Known rows, with every step that occurs:
j l y: [-0.1 9.4 -7.5 -7.5 9.5 1.5 12.1 -15.3 18.6 19.5 -0.3 16.3 -7.6 11.2 10.1 6.9 -24.3 3.3 5.9 -6.2 10.3 10.5 -15.6]
b s y l: [5.4 14.6 -1.9 -3.4 12.0 0.2 10.1 -13.1 19.9 -2.5 25.1 7.0 -12.8 20.3 10.2 -5.9 -36.5 -3.4 3.4 -1.7 7.9 63.1 -16.1]
h t l p f: [-8.1 8.1 2.2 -16.8 -1.3 6.7 23.4 -14.0 20.1 25.9 23.2 31.7 -16.7 4.9 12.0 9.6 -25.4 -10.6 3.6 -11.9 16.6 5.1 -6.8]
l p f: [-6.8 14.0 1.6 -7.7 0.1 4.3 18.6 -14.7 21.5 22.7 23.8 33.4 -14.8 11.9 9.7 10.1 -26.4 -8.6 3.0 -10.9 17.3 3.9 -14.8]
b s y l p f j: [1.9 16.3 3.1 1.2 4.2 1.8 20.9 -6.8 22.5 25.2 40.3 38.4 -20.6 18.1 11.7 -4.9 -34.4 -21.4 14.4 0.9 6.8 58.2 -18.6]
b s: [4.1 12.0 -12.5 -6.8 10.3 4.5 15.6 -16.4 17.8 -4.3 15.9 10.3 -9.2 21.7 9.9 -4.6 -25.8 -6.7 -1.0 -3.9 13.7 17.4 -15.0]
l p f y s: [-5.1 15.7 0.6 -6.8 3.7 12.0 19.9 -14.2 20.2 26.1 16.7 33.6 -17.3 13.0 10.0 7.5 -41.5 -7.0 13.0 -12.1 13.5 43.4 -14.0]
b s y f j l: [3.4 18.2 -3.3 -3.8 5.0 -7.4 20.2 -9.8 16.3 9.3 18.3 20.1 -9.6 20.1 11.9 -6.0 -28.4 -2.2 1.9 5.7 -1.2 39.2 -19.4]
j s: [-10.0 13.0 -1.8 -12.3 10.0 2.3 11.5 -15.2 18.6 -1.6 27.6 14.3 -9.5 15.0 10.1 14.1 -25.4 1.7 -1.4 -9.2 14.2 9.9 -16.4]
j l y f p s: [-0.9 12.1 -2.4 -4.3 4.7 -7.9 18.7 -13.8 18.2 24.0 -23.9 30.1 -14.0 12.2 9.5 9.1 -34.3 13.7 12.1 9.9 4.7 15.5 -15.6]
b s y l p: [5.0 16.4 -3.7 -2.0 11.3 0.1 10.0 -13.7 21.8 12.4 24.7 20.7 -16.4 17.2 9.8 -5.3 -36.3 3.5 0.9 0.7 10.5 64.9 -16.5]
s y l p f j: [-4.4 16.9 14.0 -2.6 1.6 1.0 18.6 -5.9 22.7 24.3 34.9 38.0 -20.6 10.2 11.5 9.2 -33.0 -21.7 12.3 -4.0 10.7 50.8 -19.0]
b s y f j: [5.6 14.4 -1.4 -3.0 2.4 -8.1 20.3 -10.1 17.5 -3.2 28.0 17.5 -15.8 19.2 12.5 -3.5 -25.7 -13.8 3.3 3.2 4.9 42.2 -18.5]
h t l y: [0.7 -0.1 -4.5 -15.5 5.4 3.2 18.5 -15.1 18.5 11.0 9.5 12.6 -14.6 3.7 12.8 8.1 -20.8 -9.3 8.7 -8.2 15.6 14.1 -7.1]
l y s: [4.3 8.2 -1.8 -5.7 8.7 7.0 9.6 -14.8 18.9 8.0 4.8 14.4 -13.6 12.3 10.1 7.6 -22.6 -6.1 12.3 -7.4 13.8 41.0 -13.4]
s y l: [-2.2 14.9 10.7 -7.9 8.6 -1.2 8.0 -13.4 19.6 -2.0 20.0 7.9 -12.4 13.3 9.8 7.7 -35.7 -5.0 2.1 -6.8 11.6 56.1 -17.0]
b s y: [3.3 11.8 -7.9 -6.4 10.4 -4.0 11.6 -15.8 18.6 -2.3 23.6 10.5 -10.0 18.3 11.3 -5.1 -26.8 -7.5 -2.2 -3.6 13.7 41.1 -17.3]
t h: [-3.8 11.7 1.0 -12.0 10.1 3.7 25.9 -18.0 16.9 -2.4 12.2 9.0 -10.3 23.9 1.5 7.9 -24.7 -7.1 -2.5 -9.3 17.2 7.8 -4.8]
h t: [-3.4 8.4 -1.0 -18.7 4.1 5.3 19.2 -12.6 17.4 -7.5 9.8 11.5 -11.4 21.7 19.2 11.0 -25.5 -8.8 -2.9 -8.6 16.7 6.9 -15.8]
b s y f: [5.2 14.0 -4.5 -5.4 1.1 -7.6 14.1 -15.0 17.8 -2.8 25.7 10.6 -12.7 18.8 11.7 -4.7 -27.8 4.3 -1.7 -0.8 6.3 41.5 -16.1]
h t l p: [-4.6 7.7 -1.4 -16.9 6.2 5.8 18.9 -15.2 17.7 13.9 10.7 23.2 -14.8 4.9 11.6 9.0 -25.3 -2.3 -4.2 -6.6 18.7 11.5 -7.2]
j l p s y: [-8.9 17.0 2.8 -8.3 9.3 -9.0 5.3 -15.8 20.0 23.5 -17.2 36.1 -8.7 9.6 10.8 7.8 -29.4 2.7 -7.0 -3.8 11.9 39.0 -17.6]
s y l p: [-1.1 16.9 8.6 -5.8 8.3 -0.6 8.6 -13.5 21.3 12.3 18.7 20.7 -16.7 9.4 9.8 8.3 -34.9 2.6 -1.1 -3.5 13.2 56.5 -17.6]

Rows:
[-6.2 9.3 1.2 -15.3 1.0 13.9 25.7 -13.2 19.6 29.2 15.2 31.7 -20.0 6.5 12.1 6.5 -40.5 -9.4 14.0 -12.7 13.5 44.2 -7.1] : h t l p f y s
[-4.7 15.5 11.1 -5.9 12.8 -5.9 10.8 -12.1 20.1 4.3 -6.1 20.6 -16.3 14.1 8.7 10.2 -43.1 -5.4 7.4 6.7 11.1 60.1 -16.4] : f p s y l
[-6.9 13.4 -3.8 -6.3 1.0 6.5 23.7 -13.3 20.6 24.2 23.0 33.5 -17.0 11.5 10.5 8.7 -39.9 -8.6 8.6 -11.9 17.1 14.5 -14.7] : l p f y
[-3.9 14.9 1.1 -4.8 12.4 4.6 15.3 -13.5 21.8 13.3 -15.5 31.3 -17.5 13.4 10.2 9.4 -50.6 -4.3 5.7 -7.7 12.5 50.1 -14.8] : f y l p s
[0.9 11.3 -2.4 -6.0 0.4 -3.4 16.0 -14.4 17.7 18.5 0.9 16.5 -10.4 12.4 11.3 7.2 -26.6 15.1 5.6 -3.7 3.1 11.9 -15.5] : j l y f
[-13.8 9.2 3.9 -15.9 1.6 6.3 28.0 -7.0 21.0 27.2 42.0 43.2 -19.6 6.0 13.1 13.5 -23.3 -18.1 10.5 -6.3 12.4 5.5 -9.9] : h t l p f j s
[3.7 7.6 -1.7 -4.3 0.0 -3.4 16.0 -15.0 18.5 7.1 11.9 13.7 -16.2 11.3 11.2 9.2 -23.6 3.4 7.3 -5.6 8.8 14.9 -13.9] : l y f
[-1.9 14.0 8.1 -9.0 -1.3 -9.1 12.1 -14.6 17.4 -2.9 19.8 10.7 -12.8 12.9 10.9 9.2 -26.5 3.0 -4.0 -5.5 8.9 35.6 -15.6] : s y f
[-12.6 14.0 9.1 -8.0 3.5 -4.5 18.6 -6.0 20.2 12.6 49.9 31.8 -14.8 12.5 12.2 14.1 -23.9 -24.1 11.7 -8.4 11.7 28.4 -19.7] : p f j s y
[-7.7 19.0 -1.3 -7.9 4.9 12.1 19.6 -13.8 18.9 38.2 5.8 35.6 -12.7 12.6 9.8 4.9 -43.2 4.6 11.6 -9.9 6.8 40.7 -15.4] : j l p f y s
[-3.7 6.3 0.4 -20.2 6.0 5.7 20.0 -15.2 16.6 0.1 10.9 9.1 -11.2 7.9 12.6 8.0 -24.4 -9.2 -2.7 -9.9 16.0 9.7 -7.7] : h t l
[-7.6 19.6 6.6 -5.5 1.9 -13.5 8.1 -14.6 18.9 23.1 -15.7 36.2 -11.2 10.4 11.4 9.6 -31.2 15.0 -7.9 -1.7 4.4 40.9 -16.7] : j l p s y f
[-4.5 17.3 -2.4 -8.9 9.7 3.2 18.9 -10.1 18.4 23.7 3.8 32.8 -9.3 11.2 10.1 8.5 -24.9 -7.6 -1.2 0.6 11.0 7.6 -17.2] : f j l p
[-4.7 14.5 13.0 -7.3 10.1 -5.6 4.8 -13.4 20.4 -2.3 -6.8 17.3 -12.7 13.6 11.1 10.3 -36.9 -11.1 2.4 -8.3 10.3 62.7 -15.8] : p s y l
[-7.7 17.0 9.9 -4.5 11.4 -1.6 13.2 -6.3 22.2 15.0 37.8 33.2 -19.9 10.1 10.6 14.0 -32.2 -6.6 6.1 1.0 9.1 58.1 -19.1] : f j s y l p
[1.4 11.3 -3.3 -8.5 10.6 6.7 8.5 -14.6 17.5 19.7 -5.9 17.2 -8.3 12.5 9.9 5.6 -26.3 5.6 9.9 -5.7 7.2 39.2 -15.3] : j l y s
[0.8 16.8 0.5 -1.3 3.4 1.6 14.8 -12.0 23.0 24.2 37.8 31.1 -17.8 17.6 10.2 -5.7 -37.9 -3.0 8.4 -3.8 9.4 58.6 -17.5] : b s y l p f
[-8.5 16.9 4.9 -9.4 1.7 -11.0 15.8 -12.7 17.2 5.3 36.0 18.1 -17.0 12.5 8.0 14.4 -33.4 16.9 4.0 8.7 8.7 32.5 -17.4] : j s y f p
[-0.9 15.1 10.6 -7.3 -0.3 -10.1 18.6 -9.0 16.8 -2.5 22.8 17.5 -15.8 12.2 11.9 10.6 -24.8 -14.2 2.8 -0.5 7.0 34.7 -17.4] : s y f j
[1.1 8.4 -0.6 -2.7 2.8 -8.4 19.2 -14.4 19.3 12.6 -15.0 27.4 -19.6 11.8 10.4 12.9 -31.3 2.7 13.8 8.6 10.1 18.9 -13.8] : l y f p s
[1.1 6.5 0.9 -4.6 4.2 -7.4 19.4 -17.6 18.3 19.9 -13.0 26.0 -19.4 -2.4 1.4 9.1 -31.7 2.2 15.0 7.3 9.7 20.9 -5.0] : t l y f p s
[0.8 12.5 -4.1 -4.6 3.1 -4.3 21.2 -14.1 17.2 25.0 0.4 20.3 -13.9 11.7 7.9 7.3 -32.3 19.8 12.5 11.1 4.6 8.0 -16.4] : j l y f p
